Known rows, with every step that occurs
zeko sofaz: [-0.45  1.01 -0.04 -1.55  0.83  1.94  0.91  0.95  3.04 -2.07 -0.52  0.86
 -0.46  3.13 -0.47 -2.50  0.76  0.74]
damed gopak zeko: [-0.51 -0.34  1.28 -1.11  0.75 -3.36 -3.91  0.67  2.56  1.89  0.35  0.96
  0.54  3.44  1.61  2.75  0.14  0.70]
zeko sofaz mume damed gopak: [-0.70  1.65 -0.32 -2.64  0.72  2.39  0.90  0.01  2.22 -0.30  0.56  0.28
 -0.53 -1.05 -0.85 -2.32  0.07  2.17]
sizak gopak zeko: [-0.51 -0.52 -0.76 -0.04  1.03 -2.43 -2.07 -0.89  0.76  1.14 -0.52  0.27
 -0.17 -3.41 -0.91  1.51 -0.49 -2.56]
damed gopak mume sizak: [-0.08 -1.75  1.21 -0.90 -0.29 -1.31 -1.77  0.74  0.53  2.88  1.03  0.53
  0.46  2.36  1.77 -0.11 -0.26  0.83]
sofaz mume damed: [-0.89  1.21 -1.13 -1.46  0.04  1.58  1.40 -1.11 -2.12  1.82  1.08 -1.26
 -0.19 -8.15 -0.85  0.10 -1.09  2.00]
zeko mume damed gopak sofaz: [ 1.52 -0.17  0.22 -2.36 -1.18  1.22  1.25 -0.58  0.92  2.83  0.51  0.96
  0.05  0.31 -0.81 -0.22  1.40  3.81]
zeko mume: [ 1.76 -0.34 -0.24 -1.48 -0.59  2.32  1.44  0.28 -0.02  0.95 -0.19  0.42
  0.00  3.33 -1.22 -0.85  1.01  2.77]
zeko sofaz sizak gopak: [ 0.06  2.44 -1.14 -1.10  0.88  5.08  1.65  0.70  3.36 -0.14 -0.90  0.14
 -1.20 -2.35 -0.64 -3.14 -0.52 -0.69]
mume damed gopak zeko sofaz: [-1.18 -0.27  0.11 -1.85 -0.11 -1.36 -0.05  0.26  1.13  3.24  0.62  1.06
  0.35 -1.85  0.54 -0.25  0.57  2.11]
gopak zeko mume: [-0.16 -0.59 -0.47 -2.33  0.90 -0.22 -0.61  0.81  0.98  1.15 -0.66  0.36
  0.46  1.56  0.52  3.67  0.48  2.30]
sofaz mume sizak gopak zeko: [ 0.85 -0.66 -1.98 -0.82  0.19  1.62 -0.11 -1.89 -2.71  1.55  0.60 -1.88
 -0.36 -4.60 -0.20  0.85 -0.83  0.85]
zeko mume sizak gopak sofaz damed: [ 3.61 -0.86 -1.47 -1.14 -1.20  3.76  2.58 -1.52 -0.61  2.76 -0.12 -0.04
 -0.50  2.02 -0.87 -0.85  1.05  2.33]
zeko mume sizak gopak: [ 3.34 -2.24 -1.70 -0.75 -1.55  3.18  2.29 -1.00 -1.93  2.38 -0.14 -0.14
 -0.24  3.26 -1.35 -2.51  1.44  2.39]
sizak gopak: [ 0.41 -0.12 -0.50  0.80  0.04 -1.43 -0.93 -1.35  0.22  0.56 -0.19  0.23
 -0.44 -3.09 -1.84 -1.39 -0.25 -2.78]
sizak gopak sofaz mume damed: [ 0.13  1.43 -0.49 -0.64  0.38 -1.37 -1.32 -3.00  1.30  0.37  0.22 -0.42
 -0.82 -8.97 -1.27  1.74 -0.52 -1.80]
mume damed gopak sofaz: [-0.35  0.26  0.68 -1.19 -0.84 -1.75 -0.19 -1.22  1.23  2.74  1.10  0.81
  0.08 -4.01  0.74  0.64  0.56  1.78]
mume damed: [-0.64 -0.24 -0.89 -0.56 -0.92  0.16  2.48 -0.48 -1.76  2.55  0.56  0.14
  0.13 -5.52 -0.41 -1.29  0.24  1.37]

Rows
[ 0.15  1.60  0.05 -1.84  0.96  2.99  1.81  1.06  3.90  1.72  0.04  1.09
 -0.56  3.73  0.61 -2.17 -0.28  1.26] -> zeko sofaz damed gopak mume sizak
[ 2.37 -1.97 -1.56  0.47 -1.14  0.73  0.45 -2.53 -1.37  0.96  0.13 -0.77
 -0.52 -1.56  0.47 -0.19  0.72 -0.43] -> mume sizak gopak sofaz
[ 0.28 -0.66 -0.88 -0.76  0.68 -1.51 -1.33 -0.80  0.72  1.81 -0.65  0.48
 -0.16 -2.06 -1.61  1.12  0.02 -1.24] -> sizak gopak zeko mume
[ 0.74  2.33  0.49 -1.30  0.94  0.80  0.08  0.43  2.97  4.90  0.12  1.18
 -0.01  2.13  0.78  2.14 -1.02  1.31] -> sofaz damed gopak zeko mume
[ 0.37  3.13  0.12 -1.20  0.46  2.33 -0.46 -1.11  3.14 -0.32 -0.50 -0.65
 -0.88 -6.77  2.18  4.36 -0.67  0.15] -> gopak sofaz sizak
[ 0.29  1.55  2.00 -1.51  0.42 -2.06 -4.11 -1.49  3.77  0.20  0.91  0.32
 -0.17 -0.30  1.33  3.44 -0.03  0.93] -> damed gopak sofaz mume
[-0.52  2.54  0.59 -2.04  1.45  2.33  1.27  1.32  4.79  1.06 -0.06  1.44
 -0.58  2.98  0.23 -1.69 -0.59  0.72] -> zeko sofaz damed gopak mume
[ 0.00  2.03 -1.71 -0.13  0.74  3.40  0.18  0.12  0.78  3.08 -0.85 -0.86
 -0.81 -7.96  0.45  0.99 -1.91 -1.78] -> sofaz sizak gopak zeko
[ 0.53  0.83  0.08  0.11  0.31 -2.22 -1.91 -2.54  2.42 -0.65 -0.31  0.23
 -0.73 -5.26 -0.91  1.71 -0.02 -2.80] -> sizak gopak sofaz
[ 1.10 -0.42 -1.57 -0.78 -0.36  2.95  0.87 -1.40 -3.10  1.10  0.87 -1.99
 -0.26 -2.83  0.31  0.06 -0.56  2.09] -> sofaz mume sizak
[ 0.53  3.35  0.55 -1.06  0.85  0.43  0.16 -1.64  3.89  0.13 -0.14  0.18
 -0.71 -3.87  1.46  4.67 -0.73  0.03] -> gopak sofaz damed
[-0.71 -0.03 -0.73 -0.82  1.39 -1.58 -1.69 -0.60  2.31  0.05 -0.80  0.69
 -0.35 -2.18 -1.18  0.35 -0.11 -2.22] -> sizak gopak zeko sofaz
[-0.60  1.01 -0.89 -0.77  1.58 -0.93 -0.79 -0.55  2.69  1.24 -0.72  0.73
 -0.53 -2.51 -1.13  0.56 -0.61 -2.29] -> sizak gopak zeko sofaz damed
[ 0.67  2.00  1.63 -0.98  0.17 -0.13 -3.10 -0.56  4.31  1.53  0.44  0.46
 -0.38 -0.71  2.15  2.85 -0.27  0.53] -> damed gopak sofaz sizak
[-1.03  0.53 -0.27 -1.84 -0.06  0.30  0.65  0.55  1.33  4.11  0.54  0.72
  0.07 -3.85  0.92 -0.27 -0.07  2.17] -> mume damed gopak zeko sofaz sizak
[ 1.53 -2.62 -2.10 -0.12 -0.41  0.89  0.69 -1.09 -1.34  1.18 -0.22 -0.51
 -0.26  0.83  0.32 -1.12  0.65 -0.02] -> mume sizak gopak zeko sofaz
[ 0.54  1.55  0.46 -0.58  0.36  1.54  1.16  0.40  1.38  5.24  0.76  0.55
 -0.12  0.49  1.42  0.33 -1.69  0.48] -> sofaz damed gopak mume sizak
[ 1.64 -2.91 -2.10  0.41 -0.69  0.35  0.41 -1.38 -2.48  2.28 -0.03 -0.78
 -0.11 -0.35  0.40 -0.33  0.40 -0.29] -> mume sizak gopak zeko
[-1.15 -0.45  2.01 -1.17  0.34 -2.38 -2.74  0.98  1.96  2.12  0.91  0.96
  0.44  1.44  1.16  0.58 -0.62  0.10] -> damed gopak mume
[ 1.46  1.36 -0.11 -1.13  0.43  1.42  0.76  0.32  2.03  5.37  0.29  0.83
 -0.07  3.32  1.21  1.70 -0.77  1.83] -> sofaz damed gopak zeko mume sizak
[-0.82  0.45  1.10 -2.24  1.32 -1.70 -3.65  0.77  3.83  1.09  0.41  0.95
  0.24  3.32  1.15  1.94  0.05  1.43] -> damed gopak zeko sofaz mume
[-0.17  2.41  1.05 -0.71  0.88  0.65  0.52  0.65  2.48  4.62  0.61  0.95
 -0.12 -0.29  1.10  0.91 -1.85 -0.01] -> sofaz damed gopak mume
[-1.05  0.41 -1.21 -1.34  1.31 -1.20 -0.94 -0.97  1.41  1.07 -0.31  0.28
 -0.40 -5.69 -1.46  0.29 -0.40 -1.40] -> sizak gopak zeko sofaz mume damed
[ 0.11 -0.78 -1.13 -0.92  0.41 -1.41 -0.51 -0.97  0.22  2.50 -0.52  0.58
 -0.12 -4.27 -1.64  0.71  0.19 -0.83] -> sizak gopak zeko mume damed
